Each row was made from one walk, in order. Every step used is in the known rows, and no mark comes twice. Write each row's walk.
Known rows:
laloge-mosi: [ 18.7  16.7  26.8  25.2   6.3  -9.3  62.5   2.5  33.8  -2.4 -28.8  14.9
 -56.3   7.0 -31.3  11.0 -26.8  19.7 -30.6  13.7   7.2 -12.0]
laloge-mosi-bosug: [ 17.7  27.9  29.9   9.1  24.9   5.1  53.6   2.4  46.9  -8.3 -13.5  10.2
 -42.9   4.1 -18.4  12.1  -8.1   6.4 -18.9   7.4   8.7 -27.3]
maku-mosi: [ 29.4  24.6  17.9   8.9  18.8  -5.7  31.8   7.5  47.3   0.8  -2.5  19.2
 -26.5  16.4 -42.9 -10.6  -6.3  13.6 -27.9  12.7   6.3 -21.0]
bosug-mosi-rumu-tinotiv-vizu: [ 54.6  25.5  54.3  48.3   6.6 -45.3  31.4 -15.0   0.5  -3.1 -35.9  47.1
 -31.7  26.0 -27.9  39.6 -18.6  42.4 -16.5  37.8  -0.2 -28.9]
rumu-tinotiv-rilep: [ 21.6  13.3  28.5  19.3  10.9  -9.9  52.2   3.5   8.4 -10.0 -21.6  16.0
 -42.3  21.7 -12.9 -24.0  -1.0  16.7 -24.4  22.2  -1.8 -54.0]
bosug-mosi-rumu-tinotiv: [ 43.2  24.1  52.3  25.4 -10.7 -33.5  42.8  -8.5  21.5  -5.7 -27.4  44.2
 -39.1  17.0 -43.2  28.3 -12.1  32.5 -30.4  39.2  12.1 -33.7]
bosug-mosi-rumu-tinotiv-rilep: [ 41.0  24.9  51.5  31.4  -1.4 -41.7  30.6 -16.8   7.5 -18.8 -41.0  41.0
 -30.3  33.4 -32.0  11.0  -6.9  32.4 -28.9  39.0   4.4 -50.1]
rilep-mosi-bosug-tinotiv-vizu: [ 18.1  27.1  50.4   9.1  32.2 -37.6  53.1  19.0  13.2  18.9  -4.5  20.4
 -26.6   0.6  -0.2  11.6 -11.9  37.0   0.5   9.1 -13.2  -8.2]
tinotiv-rilep-mosi: [ 13.0  14.2  29.2  16.5   7.4 -29.3  42.9  18.7   7.3  -6.3 -20.6  20.4
 -31.4  16.4 -33.1 -12.4 -10.0  28.4 -25.6  -1.1  -6.2 -21.5]
bosug-mosi: [ 27.6  22.8  32.4  15.6  -1.6 -26.1  51.2  13.1  16.7  -9.6 -37.2  17.5
 -39.2  22.6 -31.6  -4.7 -31.6  32.0 -35.2  19.9   6.4 -13.0]
rilep-mosi: [ 21.2  14.7  30.0  12.3  -2.5 -23.9  49.5  27.9  18.7   7.8  -4.7  22.0
 -44.2   2.8 -38.6   4.5 -11.7  28.7 -23.2  -0.7   0.8  -7.0]
bosug-mosi-rumu: [ 34.4  27.4  39.5  27.6  -2.9 -43.2  31.0  -5.4   3.6 -16.7 -26.5  33.3
 -30.2  26.9 -40.0  16.5 -25.5  33.3 -22.8  25.7  17.0 -17.4]
mosi-rumu: [ 21.1  22.6  27.9  23.4   7.2 -29.2  31.5  -0.2  -1.3 -17.0  -2.7  26.7
 -30.9  24.1 -21.8   4.2 -16.5  18.0  -5.1   7.4  19.3 -23.9]
tinotiv-laloge-mosi-rumu: [ 23.1  14.8  40.8  46.6  18.4 -55.1  36.2 -24.7  13.5  -5.7 -12.4  15.4
 -56.3   4.7 -49.6  43.8 -28.5  16.3 -14.5   6.9   6.4 -27.9]
rumu-mosi-bosug: [  4.2  19.9  29.0 -23.2   9.8  20.0  56.5  15.7  48.4 -22.1 -17.9   8.0
 -21.3   4.4   0.9   7.5   9.2  11.5  -3.7  14.8  13.9 -27.9]
lonus-maku-mosi-bosug: [ 50.9  40.4  27.4  -4.5  49.6 -11.6  29.5  13.6  65.2  10.8   7.0  30.2
 -25.8   7.3 -40.0   2.9  15.6   7.0 -24.1  -0.7  20.5 -51.6]
rumu-mosi-bosug-tinotiv: [ -8.0  22.7  44.8 -25.8   8.6  -1.3  74.6  10.1  50.4  -1.2 -25.0   7.8
 -27.5  -4.8  15.2   0.2   1.1  20.8  -4.2  29.9   8.6 -21.0]
maku-tinotiv: [  6.7  24.1  18.5  -0.7  15.8 -13.9  56.8   0.8  30.5  -6.6  -5.4   9.3
 -51.4  -1.2 -18.5 -20.1 -12.5   9.8  -3.5  16.5  12.2 -21.1]
rumu-tinotiv-laloge-mosi-bosug: [ 23.5  14.0  49.9  22.9  31.0 -10.7  53.8  -9.3  49.4   5.5  -3.2   3.1
 -64.4 -15.3 -36.4  32.0  -3.1   4.1 -26.1  17.8  -0.9 -61.6]
lonus-maku: [ 34.1  20.9  24.1  16.0  17.9 -27.6  60.6  23.2  15.6   9.7 -13.8  26.0
 -51.2   6.8 -27.2  -7.7 -11.4  17.5 -25.0  -4.6  22.7 -35.8]
maku-tinotiv-vizu: [ 15.3  23.4  20.7  20.7  34.0 -24.8  46.5   0.2  17.2  -5.7  -9.2  10.5
 -45.6  10.7  -9.8  -6.2 -21.6  18.5  10.2  14.7  -0.1 -11.3]
lonus-maku-tinotiv-rilep-mosi-bosug: [ 25.3  39.1  36.2  -7.5  46.5 -43.2  46.0  12.9  46.4   6.9  -2.6  31.9
 -40.9  -8.2 -31.1  -4.1  21.8   9.9 -10.8  -2.0   7.5 -45.9]
rumu-tinotiv-bosug: [ 16.5  10.0  49.9  14.5   9.8   2.1  73.4   9.7  33.5 -12.9   2.2  31.8
 -56.1  16.9 -30.2 -11.4  -8.5   1.4 -27.1  32.3  -1.4 -39.4]
bosug-mosi-rumu-tinotiv-laloge: [ 42.4  13.7  59.3  35.6   4.2 -59.5  32.7 -13.5  15.6  -5.6 -21.0  26.8
 -51.7   8.2 -55.1  37.9 -20.9  25.3 -28.5  35.3   2.3 -47.8]
lonus-maku-mosi-bosug-tinotiv: [ 39.3  43.5  43.2 -13.6  47.7 -30.3  51.2   9.4  63.3  29.7   3.2  33.8
 -31.7  -1.3 -24.2  -3.9   8.1  13.2 -27.0  15.6  15.7 -44.6]
mosi-bosug-tinotiv: [  2.9  28.8  37.9  -9.4  25.5 -14.4  63.2   9.8  17.8  -2.9  -0.4   4.9
 -31.4   4.4   9.9 -21.1 -12.1  16.0  -7.3  14.7   8.8 -31.2]

Which walk is each row?
[ 15.8  22.8  31.1   0.9  26.6 -16.3  32.4  17.3  17.4 -11.2  -5.5  13.5
 -20.9  16.6 -22.4  -7.5   5.6  19.4  -9.4  -4.9  -2.5 -39.3] -> tinotiv-rilep-mosi-bosug
[ 42.8  18.9  44.9  31.2  26.8 -41.5  18.1 -20.4  45.9   2.3   9.6  28.8
 -40.3   3.3 -66.7  34.7  -0.5   9.2 -20.9  25.9   5.2 -58.7] -> maku-mosi-rumu-tinotiv-laloge
[ 21.1  21.3  33.6  27.4   8.1 -47.4  23.2   1.2  -4.1 -15.7 -15.0  37.2
 -22.0  23.5 -35.5  12.9  -6.4  29.7 -10.6   4.1   1.5 -24.1] -> tinotiv-rilep-mosi-rumu
[ 15.2  38.6  34.9  -7.7  48.0 -17.2  34.8  -8.1  45.1  -3.5  -7.0  10.4
 -10.3  21.7  -7.3 -27.6   4.5  14.9 -17.0  26.8  -2.0 -44.5] -> maku-mosi-bosug-tinotiv-rilep
[ 54.7  32.8  60.8  21.5  32.6 -34.8  45.0 -10.7  72.0   6.7  11.6  73.1
 -46.2  21.9 -72.1  28.2  17.2   2.3 -34.7  33.3  11.4 -50.6] -> lonus-maku-mosi-rumu-tinotiv-bosug
[  9.4  24.0  48.5 -12.8  14.2 -26.1  63.2  23.9  29.0  17.2   3.0  18.0
 -33.9 -10.2 -10.9  -0.8  -6.7  27.2 -15.4   8.7  -1.5 -16.9] -> rilep-mosi-bosug-tinotiv
[ 23.9  18.3  63.9  41.0   6.2 -22.3  66.5 -22.3  53.6 -11.5  -5.0  51.9
 -63.3  14.9 -47.0  38.3  -5.4   5.3 -29.8  45.5   0.4 -31.5] -> laloge-mosi-rumu-tinotiv-bosug
[ 22.8  21.5  33.2  15.2  42.6 -56.8  57.7   5.0  25.2  14.5   0.3   8.6
 -73.7 -16.6 -43.5   1.1 -12.2   6.8 -11.6  -1.9  15.2 -43.5] -> lonus-maku-tinotiv-laloge
[ 17.2  24.0  33.7  -6.0  14.5  -7.3  43.5  30.6  32.2  -1.6   5.6  17.0
 -29.9   0.6 -29.1   3.4  -1.3  19.2 -11.4  -7.5  -0.3 -26.5] -> rilep-mosi-bosug
[ 16.9  16.5  37.3  20.7  37.3 -20.6  43.3  -4.6  36.6  -9.1  -2.7  -8.7
 -54.1  -4.4 -34.2  23.1 -15.4   2.9 -17.3   0.9   1.3 -39.8] -> tinotiv-laloge-mosi-bosug
[ 24.7  26.3  59.3  29.8   7.1 -39.0  43.2  -6.9  23.0 -32.8 -16.0  42.8
 -37.3  41.6 -48.8  15.4 -28.2  17.7 -25.3  40.6   7.3 -12.2] -> tinotiv-bosug-mosi-rumu
[ 31.1  39.9  65.2  20.8  29.6 -65.3  60.5 -15.5  50.3 -10.5 -18.3  59.6
 -58.9  19.2 -62.5  19.7 -12.4  12.3 -21.8  40.0  19.9 -23.2] -> lonus-maku-tinotiv-bosug-mosi-rumu
[  8.5  23.1  50.0  23.1   6.0 -69.5  44.1  -6.1  -5.0   3.8 -20.4  35.4
 -26.6  13.5 -20.4   0.6 -14.1  37.1 -15.8  19.1  -3.2 -17.7] -> bosug-tinotiv-rilep-mosi-rumu
[ 23.2  12.2  39.8  18.0  -0.3 -26.4  50.5  13.9  21.7   4.9 -20.3  29.2
 -44.2   4.7 -33.0  -3.3   3.8  24.7 -33.4  14.7 -11.3 -41.4] -> rumu-tinotiv-rilep-mosi
[ -0.5  10.4  48.7  31.5  20.0 -53.6  74.2 -12.3  22.0  16.0 -25.2  -3.2
 -70.5 -13.2 -31.2  12.9 -38.9  22.9 -29.8  22.6  -6.9 -17.8] -> bosug-tinotiv-laloge-mosi
[ 35.7  32.7  51.1  -1.3  64.2 -54.3  40.2  -0.7  53.5  30.2   8.1  13.8
 -42.0 -11.3 -41.3   6.7  -2.1  10.6 -22.6   8.0   7.2 -53.2] -> lonus-maku-mosi-bosug-tinotiv-laloge
[ 49.9  31.9  23.6  10.2  30.6 -26.5  39.7  14.9  55.5  17.0  -6.2  36.7
 -38.3   9.8 -54.1   1.3  -1.8  14.9 -36.2   5.6  17.8 -33.4] -> lonus-maku-mosi
[ 25.3  16.7  69.7  22.5   0.8 -33.6  54.7   5.3  38.6  -3.3  12.8  60.1
 -50.3  11.2 -56.0  31.4   0.8  14.6 -24.2  30.9  -8.3 -29.2] -> rilep-mosi-rumu-tinotiv-bosug
[-12.1  23.5  41.7 -21.4  20.3 -10.2  66.0   0.5  34.9 -17.2 -39.6   4.0
 -15.8  12.4  22.7 -14.9   7.7  20.9  -4.9  30.5   0.1 -32.7] -> rumu-mosi-bosug-tinotiv-rilep
[  3.3  30.5  43.4  10.9  30.9 -22.0  63.3 -12.7  27.6  -7.0 -30.8   4.3
 -36.7   9.2   3.6 -10.1 -12.4  16.8 -22.4  21.5  -4.5 -33.2] -> laloge-mosi-bosug-tinotiv-rilep
[ 17.6  20.0  54.0  18.2   6.5 -19.1  63.1   7.0  29.6 -27.0 -23.9  26.6
 -46.8  34.8 -43.8  -8.3 -29.6  15.9 -35.5  34.6   0.6 -11.0] -> tinotiv-bosug-mosi
[ 33.1  18.9  44.1  36.7  -4.6 -24.5  53.4 -16.7  42.8   2.2 -18.2  42.4
 -56.1   1.8 -38.5  41.9  -9.1  19.9 -30.2  29.6   7.9 -33.8] -> laloge-mosi-rumu-tinotiv
[ 23.3  24.1  33.7  35.6   3.1 -29.8  43.4 -15.1  23.8  -6.8 -16.1  30.4
 -45.1  14.5 -36.0  30.8 -22.2  20.3 -18.4  15.3  14.5 -15.3] -> laloge-mosi-rumu
[-13.7  11.1  51.1 -16.5  24.6 -24.9  66.7   2.7  41.4  -3.8 -20.1 -10.7
 -35.1 -11.9   2.7  13.1  -5.4  17.9  -4.6  22.5   2.2 -34.2] -> rumu-mosi-bosug-tinotiv-laloge
[ 19.4  16.9  55.9  25.4   7.8 -18.6  53.5  -8.3  25.8 -19.9   8.5  46.0
 -48.9  25.7 -36.0   9.0  -2.1   2.9 -14.0  36.7   4.7 -41.9] -> mosi-rumu-tinotiv-bosug
[ 41.4  20.8  38.3  44.1  15.5 -31.9  33.2 -10.3  -3.7  -1.9 -10.7  38.8
 -34.4  21.0 -16.5  29.9 -10.4  29.2   3.0  23.6   2.9 -37.9] -> mosi-rumu-tinotiv-vizu
[ 15.5   7.4  35.3  36.8  18.7 -33.9  51.6  -5.1  23.4  -1.9 -17.0  -3.4
 -66.5  -1.8 -43.0  21.6 -32.0  12.3 -27.8   6.6  -1.4 -23.8] -> tinotiv-laloge-mosi
[ 54.9  38.6  29.8  22.1  30.5 -43.2  21.9  -2.5  46.7  10.6   0.3  54.9
 -28.9  16.1 -56.6  21.3   4.2  15.9 -24.1   8.3  24.1 -35.6] -> lonus-maku-mosi-rumu
[ 16.9  27.6  38.8   8.7  39.6 -22.9  53.0   7.2  -2.1   0.0 -13.0   6.5
 -24.4  13.4  21.0  -4.4 -18.4  25.9   9.7  15.1  -1.2 -25.4] -> mosi-bosug-tinotiv-vizu
[ 27.2  37.8  36.5   5.5  53.4 -22.7  33.9  -4.3  41.7   8.3  -2.9  17.3
 -15.0  15.5  -3.2   2.7  -5.1  24.3  -0.8  25.4  -6.0 -23.5] -> maku-mosi-bosug-tinotiv-vizu
[ 25.9  15.1  64.5  18.2   1.2 -12.6  73.6   5.0  40.0 -11.8 -22.3  36.3
 -58.1  23.8 -49.1   2.2 -15.2  15.6 -46.1  49.8  -5.6 -29.9] -> rumu-tinotiv-bosug-mosi
[ 26.0   4.4  45.9  36.5  12.3 -28.4  62.2  -8.4  39.8  12.4 -18.8  10.1
 -78.6 -13.7 -47.9  32.9 -19.6  11.8 -36.5  20.3  -7.1 -44.4] -> rumu-tinotiv-laloge-mosi
[ 35.0  32.2  27.7  25.1  47.1 -42.9  58.6   6.0  19.2  14.5 -17.3  33.1
 -53.5   2.0 -15.0   4.9 -11.9  21.8  -0.4   7.6  11.6 -24.0] -> lonus-maku-tinotiv-vizu
[ 29.2  22.7  42.6  45.6   7.2 -29.5  44.6 -29.0  26.9 -10.9 -32.6  38.4
 -45.6  16.1 -30.2  26.1  -3.4  18.3 -27.5  31.3   3.5 -45.2] -> laloge-mosi-rumu-tinotiv-rilep
[  8.4  17.6  55.2  40.7  18.7 -74.3  55.5 -28.0  14.2   9.2 -18.1  16.5
 -59.6  -4.5 -34.1  35.0 -36.9  24.5 -18.3  25.1   2.4 -19.2] -> bosug-tinotiv-laloge-mosi-rumu
[ 28.8  27.1  45.4  36.5  43.7 -79.0  52.8 -28.1  50.2  13.4  -8.9  30.1
 -76.2 -19.6 -60.2  49.4 -15.3   8.0 -13.7   9.8  18.1 -35.6] -> lonus-maku-tinotiv-laloge-mosi-rumu
